Each row was made from one walk, in order. Every step used is in the known rows, and no mark comes twice. Write each row's walk.
Known rows
pufo-kikit-vuvu-nokikid: [ 15  -8 -13   2 -22 -13  -4  -3   8 -21  25  14 -12  42  -3   0  30   8]
pufo-kikit-vuvu-nokikid-kego: [ 20   7   8 -10 -19  24  -8  -7 -10   5   8  11 -11  14 -14  28  35  10]
vuvu-nokikid-kego-kikit: [ 37  -4  10 -14   0  40  -8 -19  -4   6 -19  -9 -11  20 -10  33  11 -31]
kikun-kikit-pufo-nokikid-kego: [-49   4  27   5  32 -19 -26  13  -9  -5   6 -13  14 -13 -40 -23  27  30]
lika-nokikid: [ 34 -18 -11 -29  44   0  12   4  54 -17  12  19  -7  31 -10  -5  20  10]
nokikid-kego-kikit-pufo: [-20   5  40  -3   6  33  18 -17  -7   9   8  -4   5   0 -21  10  -5 -23]
vuvu-nokikid-kikun-kikit: [ 23  -7 -29   5  49 -30 -33  -1  37 -46 -26 -22  -3  23  59  -5   5  11]
kikun-nokikid-pufo-kikit: [ -9 -26  16   3  56 -68  -7   0  -7 -29  -5   4  11  29   8 -14  30  34]
vuvu-nokikid-pufo: [ 28 -34 -18 -24  28 -18  -6  14  42  -6 -26 -29   3  17  43  21   0  14]
nokikid-pufo-kikit-vuvu: [-21 -13  12  10 -10 -45  28  -3  14  -3  14   1  13  24  18   0  20  21]
lika-kikit-vuvu: [  1  11   5  -3 -12 -15  55 -25  49  11  32  30  -2  20   1  -7 -16   3]
kikun-kikit-vuvu-nokikid: [  8   1  -8  -2   3  -9 -16   8  28 -11  26 -12 -10  11   2   7  15  12]
pufo-kikit-vuvu: [-10  -5   5  19 -20 -23  33 -14   9 -17  42  26   6  38 -11 -19  24   7]
kikit-vuvu-nokikid-kego: [ 36   3   0 -25  -4  39  12  12  29  30   4   3 -15   2 -11  43   7   6]
lika-kikit-pufo-nokikid-kego: [-29  13  23 -14  11 -13  10 -14  10  16  -5  18   4   1 -34 -20   0  22]
kego-kikit-vuvu-nokikid-kikun: [ 34   4 -17   3  -7  -8  19   3  30  -8 -13   6 -23  54  25   8 -20 -30]
nokikid-kego: [ 16  -4  11 -10  23  23  29  -9  20   8   2   5  14   1  -2  17   8   2]
lika-nokikid-kikun: [ 44 -13 -23 -20  67 -17  15   7  69 -29 -21  17 -10  41  29  -8   2  13]

Write each row's walk
[ 20 -21 -13 -24   4 -15  13  26  51  18  -7 -18 -11  16  29  25  -6  17]  kikit-vuvu-nokikid-pufo
[ 10  17  11 -14  12  26 -22   1  15  13  12 -15  -9 -16  -7  37  20  13]  kikun-kikit-vuvu-nokikid-kego
[  4   0  21 -20   4  44 -18 -11  -5   6 -11 -17 -16   3 -11  31  -2 -24]  vuvu-nokikid-kego-kikit-pufo
[ -5  10  28  14 -33  -1  40   6 -14  33  10  24  -2  36 -68  -9  16 -18]  pufo-nokikid-kego-kikit-vuvu
[ 15 -12   0 -11 -16 -12   9   8  24  16  -7 -20 -13  27  17  31  -8 -19]  kego-kikit-vuvu-nokikid-pufo
[  4  17  33   4 -20  32  49 -13  -2  33  21  14   1  15 -32  20   0 -31]  nokikid-kego-kikit-vuvu
[-15   9  50  -9  48  12   4  -2 -20  10  10  11  -8   5 -49   4  -1  -4]  kikun-nokikid-kego-kikit-pufo
[ 27  18  31 -29   2  45  24  -9  17  31  13  22 -22  17 -48  31  17 -21]  lika-nokikid-kego-kikit-vuvu
[ 41  -3 -33  -7  15 -11  22  22  57  -8  -7   8 -18  42  38   5 -17   5]  kikit-vuvu-nokikid-kikun
[-33  -5   2  -1  10 -49  14  -9  27 -13  12  18   4  25 -24 -48  -7  20]  lika-kikit-pufo-nokikid
[-36 -16  11  18  -8 -36  16   7  -4 -16  17   8   4  45 -50 -50   3 -15]  kego-kikit-pufo-nokikid
[-35   4   0  13  60 -38  -6   0  36 -45   0 -19  13   6  47 -26 -15  17]  nokikid-kikun-kikit-pufo
[ -1  -4  22  15  -8  -7  21  -7 -23   8 -10  13   7  36 -55 -16  24 -19]  pufo-nokikid-kego-kikit
[ 48 -20 -38  -7  39 -16   3   8  52 -31 -30  -1  -9  46  54   3 -12   2]  vuvu-nokikid-kikun
[-54 -11   8  17  26 -56 -17  17   7 -30  21 -10  15  12 -30 -52  21  26]  kikun-kikit-pufo-nokikid
[ 13  14  -9  -8  58 -26   0   9  59 -21   6  10 -12  22  19  -6   9  23]  lika-nokikid-kikun-kikit-vuvu
[-11  12  -5  22  31 -36  24   3  43 -20  12   1   6  21  35 -16  -6  13]  nokikid-kikun-kikit-vuvu
[-16 -10  22   3  33 -63  13  13  -1  -5  18  14   0  25 -11  -7  25  37]  kikun-nokikid-pufo-kikit-vuvu
[ -8   0 -18  -3  56 -26 -43   8  36 -45 -17 -31  -6   7  56  -8  -8  16]  vuvu-nokikid-kikun-kikit-pufo
[ -3  -8  -4 -14  16 -28 -23  16  35   3  -3 -38  -3  -7  33  25   8  24]  kikun-kikit-vuvu-nokikid-pufo
[  9 -21 -26  21  33 -61  32  19  38 -30 -23  16   7  62  10 -49   4  13]  pufo-nokikid-kikun
[ 11 -33 -15  -7  11 -37 -28  -4   7 -31 -25 -22   6  26  42  11  30  18]  vuvu-nokikid-pufo-kikit
[-29 -24  -3   8  15 -40  15  27  23 -14  18  11   9  30 -37 -50   4  22]  kikit-pufo-nokikid
